Known rows, with every step that occurs
vupi-zore-tofosok-motukar: [ 11.6 -30.1 -24.6   4.5  26.7  -5.8 -29.8  -4.7  17.3  28.1   8.4  44.9
 -22.0  -7.4 -16.4 -20.6   0.6 -33.7   0.4]
vupi-motukar-zuta-zore: [ 40.5 -53.1 -34.6   3.5   6.2  17.5  -9.5  -6.2   9.5   6.0  -0.2  16.2
 -31.2 -28.1 -32.1   2.5  18.4 -10.8  -9.9]
tofosok-motukar-denarek-zore-zuta: [ 21.9 -31.0 -31.0   0.1  44.8   2.7 -23.7  -0.9 -11.5  30.6 -18.0   7.4
 -26.7 -23.7 -15.5  -1.8  22.9   0.7 -20.2]
zuta-zore-vupi: [ 26.8 -37.0 -15.4   5.4  11.7   6.6  -6.4  -7.1   2.4  24.7  -6.3  24.6
 -23.4 -28.8 -26.9 -20.2  25.9   6.8  -4.8]
tofosok-zore-denarek: [ 14.7 -13.1  -6.6   5.8  18.8   0.5   9.0  -1.8  -1.0  11.7 -17.7  19.7
 -22.7  -0.7 -22.7 -10.5  24.8   2.3  -2.3]
vupi-zore-denarek: [  9.7 -17.1 -10.3   1.0 -10.4  -3.8  10.5  -3.4  -7.1  18.0   0.0  19.3
 -27.9 -11.8 -21.1 -13.5  11.8  -1.9  -3.8]
bakelus-tofosok-motukar-denarek: [ 12.8 -21.4 -31.1  15.4  55.1   3.6 -14.3 -11.4  -9.4  28.5   3.7  14.0
 -12.3  -6.7 -19.5  -5.6  30.2  -8.8 -30.5]
bakelus-tofosok-zore-vupi-motukar: [  8.9 -36.7 -29.9  -1.8  38.9  -0.1 -15.5  -7.8  14.0  18.6  -9.1  53.0
 -17.5   0.2 -12.9 -23.8  19.7 -17.4 -24.6]
vupi-motukar-denarek-zore: [  6.2 -26.3 -29.0  10.6  13.6   8.0 -12.3   1.2  -4.5  11.7 -18.5   8.0
 -31.9 -17.8 -21.7  -2.4  11.6  -4.8 -30.6]
vupi-motukar-tofosok-zore-denarek: [ 17.4 -24.1 -27.3   7.7  19.6   4.3  -5.4  -3.3   5.4 -10.8 -12.9  29.5
 -23.5  -1.5 -15.9 -20.6  28.8 -28.7 -16.5]
zore-tofosok-motukar: [ 15.6 -15.1 -23.8   9.4  41.5  -2.8 -22.9  -9.5  20.0  24.6   2.6  34.0
 -13.8  -2.6 -24.8 -16.4  12.8 -28.6  -0.4]
bakelus-tofosok-motukar: [  7.0 -25.8 -27.9  13.9  52.4   7.4  -1.6 -13.2  10.1  33.6   8.1  25.4
   1.2   4.7 -19.2   0.0  25.5 -21.3 -10.5]
tofosok-motukar-denarek-zore: [ 12.0 -28.0 -30.0  14.2  41.8   7.4 -20.2  -0.7  -6.7  32.9 -15.5   5.5
 -21.4 -18.6 -20.8  -2.0  15.7  -3.7 -21.7]
zuta-zore: [ 17.9 -33.5 -13.8  17.0  10.0  12.4   6.4  -8.0   5.8  17.6  -4.3  12.8
 -17.8 -19.3 -27.4   0.7  26.3  -2.8  -0.7]
zuta-zore-tofosok-motukar-denarek: [ 31.7 -34.1 -31.7  18.6  40.1   1.9 -39.6  -6.9 -10.9  15.9  -5.2  18.7
 -32.0 -35.1 -18.9 -22.4  18.3 -17.4 -13.2]
zuta-zore-denarek: [ 24.7 -22.7 -16.6  12.4   1.4   7.4  13.7  -7.0 -12.7  13.1  -9.8   7.9
 -25.7 -28.1 -24.9  -9.7  24.9   2.9   4.2]
motukar-zuta-zore-tofosok: [ 48.4 -37.6 -10.3  -0.8  30.1   5.8 -14.6  -5.7   3.7   8.6 -14.1  23.0
 -25.3 -33.3 -33.8  -8.0  15.3  -2.1  -0.9]
tofosok-zore-vupi-motukar: [ 12.2 -35.2 -27.6  -2.4  17.0   1.1 -21.5  -1.8  19.0  14.7  -9.3  45.2
 -29.4  -1.8 -17.0 -23.6  17.4 -13.0 -18.0]
bakelus-tofosok: [  6.7 -13.2  -8.7   8.4  36.7   3.7  14.9 -12.0   7.9  22.0  -0.9  24.8
  -1.4   3.0 -25.4   3.9  27.3  -4.6 -13.9]

Rows
[ 23.7 -28.8  -5.3  -2.2  41.9   3.6 -11.7  -6.7  13.2   8.5 -19.0  40.3
 -12.2  -1.1 -19.7 -25.4  34.8  -4.7 -22.0] | motukar-tofosok-zore-vupi
[ 49.3 -58.5 -37.7  -6.7  61.3   8.6 -23.5 -15.8  -5.1  38.6  -3.9  33.1
 -13.7 -36.1 -20.3 -13.8  25.5  -4.4 -12.2] | bakelus-tofosok-motukar-zuta-zore-vupi
[ 45.0 -41.6 -39.6   0.0  -2.0   9.4  -2.7  -5.2 -10.9   3.1  -6.9  11.0
 -39.1 -37.2 -28.3  -7.5  19.1  -6.6  -6.1] | vupi-motukar-zuta-zore-denarek
[  7.1 -34.3 -31.6  -3.0  12.2   2.9 -13.1  -1.1  11.0  27.5 -19.0  32.5
 -22.6 -15.0 -20.5 -18.0   3.4  -8.9 -14.1] | denarek-zore-vupi-motukar
[ 36.4 -35.8 -30.8 -16.7  12.6   0.2 -18.3  -7.4  12.0  12.5   0.3  30.7
 -30.6 -17.4 -35.8 -16.1  17.3  -2.4 -24.0] | zore-vupi-motukar-zuta
[ 44.8 -53.3 -34.2   8.8  35.8  17.6 -16.9  -9.6   4.8  27.9   1.8  12.9
 -20.5 -28.9 -28.8   2.1  26.3  -9.0  -0.8] | tofosok-motukar-zuta-zore
[ 50.1 -43.4 -36.9   2.7  26.0   9.4  -9.5  -8.0 -15.3  24.0  -3.3   7.2
 -28.6 -38.3 -26.5  -9.0  24.2  -5.2   3.2] | tofosok-motukar-zuta-zore-denarek
[ 13.8 -25.2  -8.8  -7.2  27.1   3.7   5.1  -0.3   8.2  27.0 -23.4  17.9
 -13.9 -11.8 -21.9   4.6  20.7   4.7  -3.5] | denarek-zore-zuta
[ 27.1 -36.6 -31.1  18.0  39.5   5.5 -27.0  -9.7  10.3  25.1  -0.3  32.8
 -18.1 -24.3 -20.1 -18.4  14.6 -28.4   7.7] | zuta-zore-tofosok-motukar
[  8.4 -22.4  -4.1   0.9  10.6  -7.0 -12.5  -3.9  14.7  16.1  -1.2  40.5
 -23.7  -6.0 -21.6 -16.0   2.5 -15.5  -3.2] | vupi-zore-tofosok
[ 25.2 -26.1  -9.8  12.1  22.2   3.8  -9.8  -7.0   8.1  11.5 -10.8  26.7
 -21.1 -22.5 -25.1 -13.8  15.8 -12.0   4.0] | zuta-zore-tofosok
[ 50.5 -58.5 -36.6  -5.0  38.0   9.0 -29.7 -10.1  -0.6  33.8  -1.0  25.1
 -25.9 -40.0 -27.4 -17.4  22.6  -2.2  -7.2] | tofosok-motukar-zuta-zore-vupi
[ 17.4 -31.7 -30.8  -0.4  20.7  -2.0 -32.5  -0.2  -2.0   6.1 -13.9  31.5
 -42.2 -12.4 -18.2 -28.8  21.5   0.2 -40.1] | tofosok-zore-vupi-motukar-denarek
[ 20.9 -12.5 -24.5  12.7  43.5  -5.7 -35.8  -5.6  -2.4  16.0  -1.6  19.4
 -28.2 -13.7 -26.4 -22.2  18.3 -16.5 -21.2] | zore-tofosok-motukar-denarek
[ 22.2 -35.0 -26.2  -4.5  29.6   7.4 -15.8  -5.0  23.4  -8.8 -10.8  36.6
 -18.2  -1.1 -13.1 -10.8  37.8 -29.8 -19.5] | vupi-motukar-tofosok-zore-zuta
[ 41.2 -26.4 -23.2  -5.1  50.6  -2.2 -30.7  -8.6  15.3  24.0  -1.1  29.7
 -18.2 -11.3 -32.4  -9.9  14.9 -18.1  -5.5] | zore-tofosok-motukar-zuta
[ 17.7 -24.7 -29.7  -1.1  15.0   2.6 -13.0  -9.8  14.4   3.3   1.1  35.5
 -16.8 -10.4 -22.1 -27.9  25.8 -22.7 -25.9] | zore-vupi-motukar-tofosok
[ 16.8 -18.8 -28.3  15.6  31.4   3.1 -21.5  -5.9  -2.6  23.3   4.0   4.6
 -22.9 -10.8 -25.7  -5.7  28.8  -6.1 -26.4] | tofosok-motukar-denarek
[ 48.8 -45.0 -40.1   2.8  49.8  10.7  -4.6 -13.3 -19.3  28.6  -5.1  17.0
 -16.8 -34.1 -19.7  -6.5  27.1  -9.7  -3.1] | bakelus-tofosok-motukar-zuta-zore-denarek
[ 25.9 -47.8 -36.4   4.7  12.8  10.1 -17.9 -11.4   6.0   2.2  -2.2  34.0
 -23.9 -30.2 -18.0 -30.1  27.2 -22.4 -17.8] | zuta-zore-vupi-motukar-tofosok
[ 15.1 -26.4 -27.6   8.2  28.9  -7.2 -40.5  -2.6  -4.7  20.6   2.4  30.6
 -35.5 -19.1 -15.3 -25.7   5.1 -21.7 -20.3] | vupi-zore-tofosok-motukar-denarek
[ 14.5 -22.1 -10.8  -1.2  27.2  -1.7 -15.2  -2.0 -14.4  26.7 -28.7  11.7
 -30.3 -27.0 -24.0 -17.8  16.8  21.5 -29.4] | motukar-denarek-zore-vupi
[ 36.3 -41.8 -26.3  -8.4  35.6  -4.0 -36.2  -4.2  12.2  26.1   3.6  40.3
 -27.4 -17.2 -23.9 -14.4   1.6 -23.6  -6.1] | vupi-zore-tofosok-motukar-zuta
[  9.6 -24.8  -9.6  -4.9  25.8   1.5  -3.1  -1.7   5.2  35.8 -25.1  25.1
 -15.8 -16.1 -23.7 -15.5  11.3  10.0  -8.9] | denarek-zore-vupi
[ 11.9 -24.9 -23.7   8.2  50.9   1.7 -24.3  -1.8  15.1  36.6 -17.3  32.9
 -11.3  -9.6 -17.2 -13.0   1.9 -26.2   2.6] | denarek-zore-tofosok-motukar
